Each row comes from the steps of one walk. Every step used is in the known rows, and no mark comes twice. Write the walk behind each row, first mark first.
(in the rows, 128 means zero)
Known rows
y > x > j: [169 108 129 134 119 105 168 118 150 136 130 148 149 151 106 170 113  58
 141 149 132 116  92 146 125 164 157 123]
v > r > y > x > j: [221  67  96 133 106 116 171 111 170 150 132 130 121 108  78 180 118  67
 131 162 124 133  83 111 132 142 141 114]
a > n > j > x: [117 100 118 129 128  99 141 146 166 159 153 127 126 138 157  97 180 118
 111 135  96  90  89 136 148 151 132  95]
a > n > k: [119 103  94 144 167 150 142 170 137 134 113 126 134 126 123 101 151 129
 144  85 120  96 117 128 128 126 135  95]
l > m > v > r: [128 150 124 144 143 161 155  95 120 131 156  78 140 134 115 121 134 127
 105 167 114 157 116 124  95 100 104 127]
l > r > y: [167  86  87 117 117 142 141  98 113 124 147 139 121 139 136 139 146  87
 178 126 131 124 128 139 129 136 126 121]
n > j > x > y: [152  96 144 130 119  95 140 107 146 171 138 148 117 109 165 117 160 100
  90 147  99 113  96 126 134 167 105  81]
r > y > x > j > n: [193  49  87 106  95  92 158 103 165 147 140 180 139 150  91 195 176  60
 141 140 120 123  75 110 131 162 155  86]
k > n: [ 99 114 109 132 104 115 134 116 111 124 124 161 130 128 154 125 131 141
 153 131 111 127  99  97 121 125 144 117]
a > n > j > x > y > r: [150  67 118 161 121 102 154 117 141 166 161 137 126 130 154  78 181  89
 132 120  90 105  71 132 140 175 104  83]
j > x > y > r: [169  88 161 154 132 123 172  90 129 170 143 153 141 109 130  93 166 111
 145 123  81 136 101 119 103 168 116 104]
k > n > j > x > y > r: [134  79 127 146  98  90 163  77 108 166 147 182 122 114 170 105 155  98
 143 149  74 123  57 112 135 164 124  84]
j > x > y > r > l: [147  84 147 143 149 141 176  92 131 177 142 141 153  95 121  91 168  89
 159 120  82 150 116 116 105 152 118 107]
x > y: [152  94 127 153 118 125 124 111 121 131 126 136 127 109 142 117 135 117
 118 115 135 133 124 102 105 149  95  96]
k > n > j: [102 109 102 124  96  95 127 111 108 133 131 159 114 131 169 132 122 113
 129 151 114 116  79 119 153 130 134 105]
r > y: [165  87  91 123 114 129 126 122 138 139 135 134 116 129 124 155 153 125
 143 136 132 132 122 104 136 126 129 113]
l > m > v > r > y > x: [166 112  96 142 129 156 162  86 138 134 158  90 146 145  88 159 147 106
 127 176 132 157  96 109  80 103 129 109]
j > x > y > r > v > m > l: [178 115 131 114 122 168 175  86 128 137 103 129 156 101 117  34 196 122
 193 109  94 147  92 111 120 152  73  91]
x > y > r > l > m > v: [131 105 109 168 152 171 160  68  81 145 158  99 159 132 121 102 153  68
 164 129 114 176 114 122  91 126  80 112]
k > n > j > x > y: [120  85 126 132  98  87 147  96 126 164 136 179 121 109 184 114 155 120
 119 150  89 114  73  93 128 157 126  75]
v > m > l > x > y: [156 152 116 104 118 170 137 113 106 117  80 108 127  77 182  66 165 151
 171  97 105 120 124 102 104 139  88  84]
m > v > r: [122 138 122 128 107 135 133  91 117 119 134  78 127 106 110 123 108 126
 112 148  90 150 119 122 115 100 120 141]
y > r > l: [122 115 116 133 154 157 157 105 102 145 139 117 148 121  94 110 127  71
 184 120 110 159 126 148 141 117 128 151]
v > m > l: [133 168 111 106 130 182 126 126 111  97  80  98 141  97 131  83 149 138
 166 117 131 124 123 122 125 116 110 111]
y > r > v > m: [163 128 107 119 123 150 168  88  89 108 110 107 132 136  99  65 143 104
 197 112 127 140 117 138 160 129  80 134]
v > r: [152 119 132 132 126 136 144 122 142 137 126 109 118  88  98 120 107 125
 106 139 116 139 118 118 126 115 116 131]
r > y > x > j > n > a: [212  40  85 106 114  83 168 113 133 144 132 178 158 137  95 211 180  75
 144 148 130 123  78 109 111 175 152  89]

Write each row's walk
[201  73  98 129 109 123 155 111 163 142 129 119 121 102  68 163 122 100
 131 154 135 141  99 102 111 122 146 113] -> v > r > y > x
[213  47  92 110 125 117 184 118 173 165 115 165 125  94  55 183 147  59
 120 134 104 123  78 108 132 140 147  75] -> v > r > y > x > j > n > k
[183 108 119 119 106 129 176  78  86 138 108 127 110 113 167  57 159 118
 194  91  95 130 121 111 130 157  62  97] -> l > x > y > r > v > m
[149 163  97  62 110 172 148 118 126 108  77 105 135 118 145  46 176 154
 201 102 116 131 124 117 149 112  78 108] -> r > v > m > l > x
[117 115 110  79 110 122 172  85 132 159 142 111 129  92 129 129 149  78
 127 130  29 150 112 119 136 112 121 119] -> m > v > r > l > x > j > n
[185 108  93 146 126 147 182  82 145 144 162  98 145 154  96 176 142  75
 128 188 117 150  81 118  99 124 127 113] -> l > m > v > r > y > x > j
[135 127 116 131 177 177 170 128 143 154 140  89 142  94  86 118 130  98
 118 150 131 162 130 117 113  91 105 122] -> v > r > l > m
[142  71 114 126  89  93 169  77 118 160 140 181 127 134 154  81 168  99
 164 142  85 135  54 107 154 158  95  85] -> k > n > j > x > y > r > v
[130 123 145 111 129  97 145 121 152 171 143 140 116 125 151 127 153 110
  97 160  92 107 101 147 155 145 136 105] -> n > j > x
[107 139 110 144 165 177 167  79  85 143 164  89 165 149 101 112 149  75
 179 142 105 175 121 149 117 101 116 145] -> y > r > l > m > v
[158 111 113 119 117 137 160  95 114 123 134 128 136 157  86  79 142 101
 188 119 122 154 105 146 162 129  89 143] -> y > r > v
[137 142  93  76 113 186 137 112 132  93 115 123 162 147 111  56 157 104
 208 113 137 153 108 159 144 110  84 129] -> m > l > r > v
[128 124 117 145 180 176 172 103 102 154 158 110 158 142  96 111 146  74
 176 136 131 163 119 148 125 116 111 136] -> y > r > l > m
[184 146  99  90 110 164 187  93 107 128 102 117 134 135 130  52 164  91
 231 112  86 136  91 146 175 146  75 129] -> y > r > v > m > l > x > j
[147  86 108 126  93 105 178  65  94 142 117 165 123 116 163  65 169 103
 174 136  87 119  66 102 151 163  86  78] -> k > n > j > x > y > r > v > m
[179  79 114 146 107 133 154  83 107 127 131 135 136 132 108  72 143  90
 172 105 135 160 102 118 134 150  59 111] -> x > y > r > v
[138  96 120  94 132 121 190  91 115 178 151 162 132 123 125 121 169  52
 181 106  50 141 103 148 159 147 125 121] -> y > r > l > x > j > n
[170  87 131 168 118 129 144  85 100 140 136 140 130 116 127 101 131  88
 152 110 120 147 107 123 113 158  88 112] -> x > y > r
[142 157  89  80 118 182 136 121 125  87  75 100 148 126 108  52 165 139
 189 111 145 139 121 119 150 108  73 111] -> r > v > m > l
[178  79 126 106 125  79 175 120 128 137 129 175 172 140  96 185 154  67
 127 142 122 118  81 136 104 180 153 100] -> y > x > j > n > a
[163  77  96 137 117 115 168 106 126 145 133 119 126 130 149  36 198  97
 160 107 101 100  79 125 155 169  68  73] -> a > n > j > x > y > r > v > m
[193  47  82 107 125 110 170 119 161 158 118 190 138 137  80 197 169  57
 144 127 116 111  80 118 134 154 162  73] -> r > y > x > j > n > k
[187 102  75  79 102 162 168  86 120 101 102 152 155 124 112 124 186  53
 203 118 120 113  88 138 129 155 129  80] -> v > m > l > r > y > x > j > n
[177  76  90 118 113 134 155  93 122 119 140 145 138 152 112 158 138  65
 186 133 148 122 116 146 107 141 155 114] -> l > r > y > x
[170 146 120 117 115 173 152  90  86 122  91 111 127  83 167  57 165 126
 197  94  95 129 110 118 112 146  86  94] -> v > m > l > x > y > r
[178  99 127 119 116 115 169  77 114 152 121 131 117 115 144  67 171  84
 145 134  98 118  93 133 160 167  66  83] -> n > j > x > y > r > v > m
[103 133 108 117 129 158 141  97 115 127 133  67 142  91  98 119 111 101
 129 142  87 165 131 125 118  83 124 146] -> m > v > r > l
[147 134  98  94 123 158 164  93  87  89 109 112 132 143 132  65 138  95
 200 105 141 116 146 152 144 130  83 122] -> l > r > v > m
[178  76  89 123 110 117 138 113 149 132 129 144 136 141  95 179 146 100
 153 142 152 131 103 109 112 134 159 105] -> r > y > x
[180 130  91  40 116 140 177 121 108 116  82 139 155 114 143  75 210 131
 190 105  96 126  98 117 149 149  66  89] -> r > v > m > l > x > j > n > a
[185  90  90 129  88 120 163  79 142 136 141 103 133 124  94 175 118  71
 134 170  93 144  86 118 119 125 143 127] -> m > v > r > y > x > j
[195 121  78 105 113 176 172  95 115  97  96 123 151 123 124 122 153  53
 215 134 135 112  98 146 127 151 129 103] -> v > m > l > r > y > x > j
[176 128 101  64 100 147 188  83 114 129 108 148 137 135 120  55 195  88
 214  96  72 135  80 137 177 150  73 105] -> y > r > v > m > l > x > j > n
[166 122 126 118 108 160 143  99 118 145 118 138 139 105 158  70 165 123
 186 103  88 149  92 124 113 144  93 103] -> m > l > x > y > r
[169 158  93  67 108 164 168 120 134 116  85 113 134 128 153  61 169 121
 202 112 104 125 111 126 166 136  74 112] -> r > v > m > l > x > j
[ 82 150 104 126 170 181 146 107 110 137 153  83 164 146 122 126 155 100
 146 148 122 166 142 128 103  89 119 128] -> r > l > m > v
[176  71  89 107  80 100 161  69 150 134 147 131 136 124  81 179 151  68
 120 157  80 146  75 107 121 131 140 102] -> m > v > r > y > x > j > n
